Known rows, with every step that occurs
libak > sude: [-19  -7  -1  -4  -3  -5   5  -4  -4  21 -20 -16  19 -26 -11  15 -10   2
  -6   8 -10  21  -9   2]
nidu > sefa: [-15   1  -7 -11   3  -3   2  -1  -9  16 -31  -9  25 -12  -6  -4 -12  -1
  -2   9  -5  18 -20   0]
sefa > vitibe > lupivaf > nidu: [-21  -7 -13   2  -9   0  -1 -11  -7   8 -73 -17  11 -28  -9  23 -10 -14
   8   2   1  -8  -3   1]
vitibe > lupivaf > nidu > sefa: [-18   8 -10 -15  -6  -1  -6  -8 -10  11 -72 -15  17 -11  -9  -3 -10  -3
   7   5   1   4 -13   3]
sude > libak > lupivaf > nidu: [-19  -3  -4  -7 -13   0   4   5  -6  20 -50   0  14 -20 -10  12  -6  -5
  -2   7  -2  -1 -28  -7]
lupivaf > nidu: [-18  -5 -10  -4 -12  -4  -1 -15  -6  17 -48 -12  19 -31 -11  10 -15  -2
  -5   2  -5   6 -20  -9]
sude > vipor > lupivaf > vitibe > sefa: [-17  -4  -8   0  -8   7  14 -18  -4   2 -28  -3  24  -5   3   4  -6  -4
 -14   4   0  -1 -10 -12]
lupivaf > vitibe > sefa > vefo > sude: [-13 -18   9  -6  -6   3  17 -32  -4   5 -46 -13  16 -18 -10  15  -7  -7
   4   5   3 -13  -4 -14]
vitibe > lupivaf > nidu > sefa > vefo > sude: [-18   1   2 -24  -6  -1  -2 -19 -10  12 -87 -16  10 -18 -15   8  -8   0
  15  12   9 -13 -13  -3]
lupivaf > vitibe > sefa: [-13 -12  -4   2  -4   3  14 -23  -3   3 -29 -12  24 -11  -4   7 -10 -13
  -3  -4  -5   2  -6  -7]
vitibe > sefa > vefo: [-18 -15   1  -4  -7   0   5 -20  -5  10 -24 -11  19 -12  -9  10  -8  -2
  10   1   3   7  -5  -9]
sefa > vefo > sude: [-16 -16   4  -8  -8  -6   4 -20  -7  18 -38  -5  15 -26 -13  15 -11   4
  -7  10   3   1 -13 -12]
vefo > sefa > vitibe: [-19 -18 -14   1   6  -2   9  -9  -7   6 -45  -1  19 -19  -4  25  -9 -12
  -1   2  -4  -9 -13  -5]
lupivaf > nidu > sefa > vefo > sude: [-17  -2   1 -24  -3   0   3 -15  -9  17 -78 -17  14 -27 -16  10 -10   1
  12  18   5  -8 -24 -11]
sude > vipor > lupivaf > vitibe: [-17   1 -12   2  -9   2   9 -15  -5  11 -39  -3  23  -8   2   8  -9   0
 -23  10  -3   2 -14  -9]
vefo > sude > vipor: [-16 -19  -7  -9  -7  -7   8  -5  -9  15 -12  12  19 -27  -9 -10 -11   6
 -40   3  -2   1 -25 -16]
sefa > vitibe > lupivaf: [-19 -11 -11   8  -4  -2   2  -9  -8   8 -45 -10  15 -17  -5  20  -9 -13
   1   2   0   2   2   6]
vipor > lupivaf > vitibe: [-14   5  -6   8  -9   3   5 -25  -3  11 -45 -14  23  -7   1  21 -12  -2
  -5  10  -5   6  -8  -3]
sude > libak > lupivaf > vitibe: [-14  -4  -1   1  -7   3  14   0  -3  15 -41  -1  19  -4  -4  15  -3 -11
  -9   7  -5  -4 -18  -2]
sude > libak > lupivaf > vitibe > sefa: [-15  -7   4  -2  -6   8  19  -4  -3   7 -30   1  19  -2  -3  11  -1 -14
   1   0  -2  -7 -14  -5]
sude > libak: [-17  -8  -5   5  -9  -2   4  -2  -5  19 -19   4  21 -19  -7   9  -9  -5
 -18   2  -3  11 -22 -10]
vitibe > sefa: [-16 -13  -3  -1  -7  -2   6 -14  -6   8  -8  -3  23 -16  -6  -2 -11  -4
  -4  -5  -4  14 -11  -7]
sude > libak > lupivaf: [-17  -4  -1  -3  -9  -1   6  10  -6  20 -21   7  18 -10  -6   6  -5  -4
  -9   5  -3   7 -24  -2]
vitibe > lupivaf > nidu: [-19  -2  -9  -4 -15  -6  -5 -18  -8  11 -58 -10  14 -20  -9   6 -12  -2
  -3  -1  -1   1  -9  -2]

Rows
[-19   1   1 -20  -2   3   3  -8 -10  16 -48  -2  18 -10  -5   2  -5  11
  -4  23   9  -2 -23 -12]
nidu > sefa > vefo > sude > vipor > lupivaf
[-17  -9   8  -3  -7  10  19  -9  -2   9 -45  -6  15   1  -6  21   3 -15
  16   7   4 -11  -9  -6]
sude > libak > lupivaf > vitibe > sefa > vefo
[-17  -8  -1  -5 -10   3  11 -24  -5  12 -52  -4  15 -13  -4  20  -6   3
 -15  18   5 -14 -13 -17]
sefa > vefo > sude > vipor > lupivaf > vitibe
[-17   0   3   4  -9   9   9 -33  -2   6 -53 -19  20  -1   0  28  -6  -6
  22  10   5  -3   2  -7]
vipor > lupivaf > vitibe > sefa > vefo
[-13  -2  -4  -2  -5   0  12 -10  -5  13 -40  -8  19  -4  -5   9  -7  -7
  -4   7  -7   1 -11   3]
libak > lupivaf > vitibe
[-17 -12   2  -1  -5   4  15 -27  -2   6 -44 -17  19  -6  -8  19  -6 -11
  10   4   1  -4  -1  -8]
lupivaf > vitibe > sefa > vefo
[-22 -11  -7  -8  -2  -5   9   9  -5  19 -16  -5  20 -26 -10   3  -7   4
 -27   7  -7  16 -15  -5]
libak > sude > vipor
[-19  -1 -15  -9   3   4   5   1  -8  13 -75 -23  19 -30 -10  17 -12 -16
  14  13  -3  -1 -19  -2]
lupivaf > nidu > sefa > vitibe
[-23   1  -5  -5  -6  -1   4   3  -4  18 -24  -8  19 -20  -4  13  -7   8
 -17  14  -4  18 -13  -3]
libak > sude > vipor > lupivaf
[-16  -3  11 -23   0   3   9   8  -9  21 -50   2  13  -9 -11  11  -1   0
   9  19   8  -6 -27  -5]
nidu > sefa > vefo > sude > libak > lupivaf
[-13 -15  13 -12  -6   5  18 -23  -5   6 -48  -8  13  -8  -9  13  -1  -6
  14   8   4 -18  -5  -7]
libak > lupivaf > vitibe > sefa > vefo > sude
[-19  -1 -11  -4   5   2   1   1 -11   8 -58 -14  18 -12  -5   8  -8 -14
  12   7   1   4  -3  10]
nidu > sefa > vitibe > lupivaf
[-17 -22   2 -11  -4   3  21 -22  -5   4 -38  -2  16 -17 -10   5  -5  -5
 -17   5   6 -19 -10 -20]
lupivaf > vitibe > sefa > vefo > sude > vipor
[-20  -2   0  -3  -3   8  17 -10  -1   5 -32 -15  21 -11  -1  16  -3  -2
  -6   9  -4   5  -4  -5]
libak > sude > vipor > lupivaf > vitibe > sefa
[-20  -4  -3  -2  -9   9  14 -22  -2   3 -45  -9  19   0   0  14  -3  -3
  -1  10   6  -6  -4 -13]
sude > vipor > lupivaf > vitibe > sefa > vefo
[-17   2   5 -30  -2   1   4  -6 -10  19 -81 -14  10 -17 -16   8  -6   2
  19  21   5 -11 -25  -5]
libak > lupivaf > nidu > sefa > vefo > sude
[-17 -20  11  -7  -8   2  11 -15  -5  12 -25   3  14 -22 -11  14  -5  -5
  -1   3   8  -8 -16 -20]
vitibe > sefa > vefo > sude > libak
[-16   1   3 -25  -4   3   7   9  -9  19 -62   1  14 -21 -13   3  -5  -3
   2  15   2 -10 -37  -8]
vefo > sude > libak > lupivaf > nidu > sefa
[-12 -14  11  -7  -7   7  21  -8  -4   6 -31   6  16 -12  -6   7  -1 -13
  -8   3  -1 -16 -17 -11]
vefo > sude > libak > lupivaf > vitibe > sefa
[-14 -12  11  -7  -7   4  17 -10  -4  17 -57  -1  11 -10 -10  23  -1  -8
  -2  15   4 -20 -16  -9]
sefa > vefo > sude > libak > lupivaf > vitibe
[-19 -19  -2 -12  -7  -6   9 -10  -8  16 -30   6  15 -25 -12   1  -8   6
 -25   9   4  -5 -20 -17]
sefa > vefo > sude > vipor
[-21   7   1 -21  -4   5   4  10  -7  22 -80 -11  13  -7 -12  14  -2  -4
  22  19   6  -5 -28  -4]
sude > libak > lupivaf > nidu > sefa > vefo
[-20   4  -6 -18  -2   1   0 -10  -8  19 -76 -22  17 -17 -13  10 -10  -2
  19  15   3   3 -20  -6]
lupivaf > nidu > sefa > vefo
[-19  -3   4 -21  -4   4   6  -7  -8  20 -77  -9  13 -27 -16  16  -7  -4
   7  17   7 -13 -31 -16]
lupivaf > nidu > sefa > vefo > sude > libak
[-14 -10   0  -6  -8   6  16 -25  -5   1 -29   3  20 -14   0   1  -7  -1
 -21   6   1 -12 -13 -17]
vefo > sude > vipor > lupivaf > vitibe > sefa
[-23   7 -19 -11   0   8   5   5  -9  12 -78 -15  19 -23  -3  14  -9  -9
   5  19   2  -5 -22  -5]
sude > vipor > lupivaf > nidu > sefa > vitibe
[-18   1  -3 -13   2  -1   2  -7  -8  19 -44 -16  21  -7 -10   7  -9  -2
  12  14   2  13 -16  -1]
nidu > sefa > vefo
